What can hang from each mark:
galor: kipesup
tuzuv: sukep
nufige: sukep
sukep: galor gaso zare zenap
zenap: sukep
kipesup: tefodu zare zenap
tefodu: manirev
manirev: tuzuv zenap
zare: sukep

Every row comes from one small tree of marks. The marks that hang from a mark follow it in brackets, in alphabetical order. Every link used is in the known rows. Which tree was each row made from?
Known rows:
galor(kipesup(zare zenap(sukep))): [ 0.75  1.36 -2.32 -1.21 -1.04  1.82  1.17 -2.89  1.35  0.80  0.03  2.26
 -0.63  4.46  1.65 -0.02 -1.76  1.58  2.64  1.15 -1.22  2.53 -1.34  2.73
  0.98 -0.34 -1.26  1.33]
zare(sukep): [-0.08  1.60 -1.67 -0.07 -1.60  0.45 -0.34 -3.20  0.19  0.81 -0.78  3.16
 -2.19  4.27  2.61  0.78 -0.68  1.58  4.75  2.00 -0.92  0.44 -1.06  1.77
 -0.06  0.45 -0.73  1.70]
nufige(sukep): [-0.22  1.15 -1.58 -0.07 -1.50  1.35 -0.14 -2.91  0.02  1.41 -0.89  2.96
 -1.57  3.84  1.91  1.14 -1.18  0.79  3.85  1.35 -0.90  0.93 -0.15  2.26
 -1.04  1.27 -1.34  1.62]
sukep(galor(kipesup(zenap)) gaso zare): [-0.83  1.67 -1.08  0.68 -0.92  2.60 -0.19 -0.72 -1.14  0.70 -0.63  2.96
 -0.09  4.29  0.92 -0.76 -0.43  0.81 -0.04  1.50 -1.34  0.90 -0.31  0.02
  1.27 -1.30 -0.83  0.51]
kipesup(tefodu(manirev) zare zenap(sukep(galor))): [-0.71  2.25 -0.46 -0.60 -3.01 -0.02  0.18 -1.07  1.98  1.22 -1.57 -0.70
 -0.35  3.01  1.43  0.19 -2.64  2.13  1.90  2.62 -1.33  3.86 -1.31  1.54
 -0.04 -1.96  0.27  0.70]
zare(sukep(galor(kipesup(tefodu)) gaso zenap)): [-0.88  0.88 -1.41  0.65 -1.35  0.43  0.92 -0.86 -1.14  1.01 -1.38  1.79
  0.01  3.21  1.40  0.35 -0.04  2.08  1.85  1.13 -0.04  0.83 -1.32 -1.02
  1.32 -1.55 -0.22  0.62]
tuzuv(sukep(galor(kipesup(tefodu(manirev))) zare zenap)): [-0.76  0.17  0.09  1.93 -1.44 -0.15  0.28 -2.00 -0.87  1.63 -1.11  1.37
  1.56  2.29  0.81 -0.15 -1.67  2.19  0.68  1.29 -0.52  3.31 -1.76 -1.24
  1.00 -2.89  0.35  0.94]
tuzuv(sukep): [-0.33  0.43 -1.76 -0.19 -0.70  0.92 -1.01 -3.37  0.14  1.32 -0.94  3.15
 -1.67  3.89  2.38  1.09 -2.07  1.10  3.56  1.07 -1.13  2.04 -1.52  2.29
 -0.70  1.03 -1.09  1.40]
sukep(gaso zare zenap): [ 0.20  1.13 -1.06  1.43 -0.90  0.43 -1.86 -0.65 -0.68  0.00 -0.89  4.37
 -1.07  5.16  1.52 -0.19 -0.23  0.39  1.07  2.82 -0.65  0.76  0.24 -1.09
  1.22 -0.63 -1.61  1.42]
zenap(sukep(galor(kipesup(tefodu(manirev))) gaso zare)): [-0.44  1.84 -0.30  0.67 -0.97  0.41  0.67 -0.90 -0.17  2.41 -1.91  1.91
  1.10  1.77  0.17 -0.31 -0.06  2.62  0.12  2.08 -0.98  2.82 -0.31  0.48
  0.09 -1.73  0.51  0.32]
zare(sukep(galor)): [-1.05  2.15 -1.20 -0.21 -2.16  0.93 -0.37 -2.35  0.43  1.47 -0.67  2.06
 -2.14  3.08  2.55  0.52 -1.09  1.93  3.03  2.20 -0.95  0.59 -0.98  0.68
 -0.16 -0.41  0.28  1.25]
zenap(sukep(galor(kipesup) gaso zare)): [-0.23  1.79 -1.39 -0.19 -0.27  2.14  0.52 -1.35 -0.09  2.08 -0.82  3.43
 -0.12  3.02  0.98 -0.47  0.24  1.88 -0.48  1.83 -0.86  1.33  0.10  0.32
  0.58 -0.92  0.16  0.58]
kipesup(tefodu(manirev) zare(sukep(gaso)) zenap): [ 0.75  1.15 -0.96  1.32 -2.29 -0.62 -0.20 -1.31  0.08 -0.01 -1.61  0.98
 -0.44  3.68  1.42 -0.02 -0.93  1.79  3.76  2.23 -1.55  1.13 -1.27  2.49
  1.18 -0.66 -1.46  0.67]
nufige(sukep(galor gaso zare zenap)): [-0.14  1.08 -1.20  1.18 -1.95  1.75 -0.62 -0.27 -0.91  1.24 -0.89  2.70
 -0.53  3.20  1.24 -0.25  0.16  0.47 -0.80  2.29 -0.62 -0.16  0.55 -1.07
  1.38 -1.25 -0.83  0.77]
manirev(tuzuv(sukep(galor(kipesup) gaso zare)) zenap): [ 0.11 -0.50 -1.57  1.34 -0.82  2.09 -0.80 -1.16 -1.69  1.57 -1.45  3.62
  0.78  2.27  0.43  0.44 -0.54  1.42 -0.04  0.46 -0.30  1.34 -1.56 -1.19
  3.26 -0.14 -0.05  0.81]
sukep(galor(kipesup) gaso zare zenap): [-0.70  1.34 -0.95  1.39 -0.80  1.71 -0.58 -0.57 -1.15  0.72 -0.57  4.02
 -0.11  3.83  0.92 -0.55 -0.39  0.93 -0.20  1.91 -0.42  0.73  0.05 -2.18
  1.38 -1.86 -0.56  0.86]
tefodu(manirev(tuzuv zenap)): [-0.07  0.59 -0.74  1.81 -2.69 -0.08 -1.95 -2.09  0.11  0.24 -2.07  3.47
 -1.08  4.18  1.03  1.88 -1.87  1.41  6.25  3.48  0.00  2.34 -1.04 -0.16
  1.64  1.25 -0.35  2.94]
kipesup(tefodu(manirev(tuzuv)) zare(sukep(galor)) zenap): [ 0.09  1.76 -0.49  0.78 -3.95 -0.89 -0.33 -0.58  0.22  0.89 -1.61 -0.62
 -0.49  3.52  1.11  0.47 -1.86  2.18  3.59  1.90 -1.60  1.98 -1.63  0.92
  1.62 -2.28  0.48  0.43]
zenap(sukep): [-0.20  1.72 -1.71 -1.33 -1.40  0.68 -0.18 -2.72  1.47  1.40 -1.09  2.62
 -1.97  4.45  2.14  1.10 -1.12  1.58  3.53  2.46 -0.73  2.66 -0.60  2.23
 -0.68  0.76 -0.31  1.96]
tuzuv(sukep(galor(kipesup) gaso zare zenap)): [-0.19 -0.03 -1.42  1.33 -0.53  2.10 -0.32 -1.56 -1.30  1.27 -0.60  3.29
  0.23  3.05  1.24 -0.72 -0.44  1.37 -1.00  0.71 -0.49  1.14 -1.01 -1.13
  1.67 -1.70 -0.43  0.59]

Which tree is each row?
[-1.15  1.15  0.10  1.51 -1.14  0.25 -0.14 -0.70 -0.06  0.68 -1.66  2.46
  0.56 -0.53 -0.03 -0.26 -2.05  2.12  2.68  1.80 -0.33  2.41 -0.82 -0.93
  1.27 -0.44 -0.51  0.65]
sukep(galor(kipesup(tefodu(manirev(zenap)) zare)) gaso)
[-1.08  1.78  0.24  0.57 -2.58 -0.24 -0.75 -1.03  1.15  1.58 -2.07  1.29
  0.58  1.63  1.11  0.53 -1.03  2.62  1.14  3.79 -0.36  3.87 -1.14 -0.86
  1.10 -1.50  0.37  1.64]
kipesup(tefodu(manirev(zenap(sukep(galor zare)))))
[ 0.00 -0.14 -1.64  0.92 -0.53  1.71  0.04 -1.90 -0.44  1.20 -0.35  2.72
 -0.40  1.74  1.33 -0.62 -1.75  1.28  0.32  0.24 -0.51  1.24 -1.34 -0.32
  1.50 -1.23 -0.75  0.10]
tuzuv(sukep(galor(kipesup(zare)) gaso zenap))
[-1.45  1.56 -1.04  0.82 -1.86  1.33 -1.47 -0.46 -0.09  0.35 -1.20  2.70
 -1.70  4.12  1.77  0.35 -1.09  0.83  1.68  2.93 -0.21  1.25 -0.09 -1.24
  0.52 -0.52 -0.42  1.14]
sukep(galor gaso zenap)
[-0.69  0.90  0.01  1.51 -1.84  0.94  0.72 -1.69 -0.87  1.93 -1.50  2.07
  1.73 -0.09  0.12  0.29 -0.96  1.89  1.67  1.65 -0.36  1.90 -0.87 -0.95
  1.27 -1.11 -0.36  1.23]
nufige(sukep(galor(kipesup(tefodu(manirev(zenap)))) zare))
[ 0.48  1.09 -1.61  0.84 -0.72  1.42 -0.66 -1.43 -0.97  1.40 -1.26  3.86
 -1.00  3.42  1.17  0.16  0.39  0.40  0.90  1.58 -1.18 -0.14  0.70  1.63
  0.15  0.65 -1.84  0.80]
nufige(sukep(gaso zare))
[ 1.09  1.00 -2.60 -0.63 -0.52  2.12  0.82 -1.92  0.69  0.52 -0.42  2.54
 -0.58  4.32  1.34 -0.30 -0.90  1.41  1.90  1.33 -1.14  1.64 -0.92  2.85
  1.35  0.05 -1.64  0.81]
galor(kipesup(zare zenap(sukep(gaso))))
[ 0.54 -0.61 -1.93  0.94 -1.23  1.48 -0.28 -1.12 -0.83  1.48 -0.90  2.75
 -0.12  2.75  0.68 -0.02 -1.83  1.29  0.75 -0.12 -0.49  1.57 -1.26 -0.72
  2.42 -1.28 -0.18  0.11]
manirev(tuzuv(sukep(galor(kipesup(zare)) gaso zenap)))
[ 0.64  1.13 -2.06 -0.53 -0.55  0.97  1.25 -0.76 -0.39  0.79 -1.38  2.25
  0.97  5.21  0.98  0.24  0.39  1.31  0.18  1.25 -1.25  2.58 -0.96  1.54
  1.20 -0.71 -1.47  0.78]
galor(kipesup(tefodu zenap(sukep(gaso zare))))
[-1.64  1.24 -0.93  0.63 -0.92  0.53  0.26 -0.28 -0.88  1.00 -1.38  2.24
 -0.03  3.49  0.99  0.39 -1.01  1.34  1.45  1.25 -0.11  2.05 -0.66 -1.36
  0.40 -1.34 -0.54  0.74]
sukep(galor(kipesup(tefodu)) gaso zenap)
[-0.98  2.12 -0.91 -0.70 -1.60  0.80  0.69 -1.02  0.18  0.89 -0.47  1.37
 -0.14  3.05  1.05 -0.10 -2.83  1.29  1.82  0.11 -1.49  2.79 -1.34  0.70
 -0.17 -1.63 -0.99  0.16]
sukep(galor(kipesup(tefodu zare zenap)))
[ 0.21  0.81 -2.35 -0.46 -2.34  0.46 -0.93 -2.05  1.16  0.93 -1.82  2.96
 -1.16  4.74  1.56  2.09 -1.07  1.57  4.07  3.08 -0.05  2.91 -1.41  0.48
  1.98  1.33 -0.28  2.60]
manirev(tuzuv zenap(sukep))
[ 0.27  1.56 -1.64 -0.22 -0.96  1.55  0.43 -2.39  0.30  0.16  0.08  3.24
 -0.78  4.34  1.42 -0.15 -2.45  0.53  3.62  0.81 -1.26  1.79 -1.03  1.79
  0.42 -0.23 -1.88  1.22]
galor(kipesup(zare zenap))
[-0.78 -0.43 -1.80  1.08 -0.64  2.15  0.15 -1.97 -1.24  1.22 -0.85  2.75
 -0.30  3.03  1.60  0.07 -1.21  1.34  1.22  0.68 -0.06  1.51 -1.46 -0.27
  1.36 -0.71 -0.40  1.06]
tuzuv(sukep(galor(kipesup) gaso zenap))
[ 0.43  1.95 -1.86 -1.75 -1.88 -0.22  0.26 -1.41  1.76  0.75 -1.18  0.95
 -0.84  4.62  1.69  0.78 -1.98  1.38  2.47  1.54 -1.39  3.33 -1.49  2.50
 -0.31 -0.61 -1.50  0.91]
kipesup(tefodu zare zenap(sukep))
[ 0.22  0.84 -0.67  0.63 -0.93 -0.37  0.61 -2.47  0.42  1.16 -1.79  2.84
  1.60  2.43  0.56  0.71 -0.72  2.58  2.79  2.72 -0.34  3.71 -1.40  0.21
  1.42 -0.32 -0.48  2.03]
galor(kipesup(tefodu(manirev(zenap(sukep(zare))))))
[-1.24  1.18  0.24  2.12 -0.99  0.44 -0.40 -0.50 -1.16  1.00 -1.85  2.93
  1.22  0.90 -0.06 -0.26 -0.75  1.90  1.14  2.35 -0.31  2.21 -0.72 -1.66
  1.49 -1.03 -0.46  1.15]
sukep(galor(kipesup(tefodu(manirev(zenap)))) gaso zare)
[ 1.14 -0.60 -1.02  2.39 -2.54 -0.34 -1.97 -2.27 -0.86  0.80 -1.46  3.00
 -0.13  5.14  1.35  0.51 -1.32  1.35  2.82  2.54 -0.76  2.54 -1.31 -0.17
  1.96 -1.32 -0.09  1.73]
tefodu(manirev(tuzuv(sukep(zare zenap))))
[-0.38  0.89  0.10  1.14 -2.39 -1.24 -1.44 -1.07 -0.68  2.50 -2.33  0.90
  0.36  2.88  0.58  0.69 -2.00  1.87  1.04  0.96 -1.48  3.41 -1.41  0.10
  0.28 -1.93  0.86  0.63]
kipesup(tefodu(manirev(tuzuv(sukep(galor zare)))))
[-0.45  2.51 -1.10 -0.56 -2.14  0.59 -0.27 -2.23  0.96  1.51 -0.24  2.22
 -2.07  1.76  2.23 -0.28 -1.75  1.94  2.28  1.51 -1.28  0.25 -0.77  0.75
  0.01 -0.96  0.10  0.70]
kipesup(zare(sukep(galor)))
[-0.99  0.66 -0.46  1.44 -1.01 -0.18 -0.03 -2.42 -0.18  0.45 -1.70  2.61
  0.50  2.17  0.81  1.34 -2.00  1.93  5.75  2.19 -0.09  3.31 -1.47 -0.02
  0.66  0.55 -1.02  2.30]
galor(kipesup(tefodu(manirev(zenap))))
[-0.57  2.03 -1.19 -0.78 -0.30  0.79  0.78 -0.49 -0.13  2.39 -1.45  2.24
  0.63  2.51  0.58 -0.10  0.27  2.15 -1.31  0.90 -0.89  2.44 -0.37  0.29
  0.16 -1.34  0.24  0.12]
zenap(sukep(galor(kipesup(tefodu)) gaso zare))
[ 0.16  1.08 -0.33  1.12 -2.48 -1.56 -1.68 -0.84  0.63  0.42 -2.08  2.50
 -0.24  2.14  0.40  1.17 -2.80  1.53  5.06  2.46 -0.55  3.32 -1.26 -0.19
  1.29  0.23 -0.76  1.75]
kipesup(tefodu(manirev(tuzuv zenap)) zare)
[ 0.71  0.83 -1.24  1.42 -1.55  0.04  0.98 -1.77 -0.73  0.31 -0.97  1.25
  0.50  3.00  0.97 -0.38 -0.93  2.11  4.12  1.20 -1.51  1.20 -1.63  2.36
  1.50 -0.70 -1.29  0.55]
galor(kipesup(tefodu(manirev) zare(sukep(gaso)) zenap))
[ 1.05  0.53 -1.35  1.85 -2.08  0.24 -1.83 -1.10  0.09  0.73 -2.33  3.44
  0.24  4.11  0.57  0.98  0.19  1.74  2.58  4.27 -0.37  2.05 -0.46 -0.04
  3.15  0.55  0.10  2.07]
tefodu(manirev(tuzuv zenap(sukep(gaso zare))))
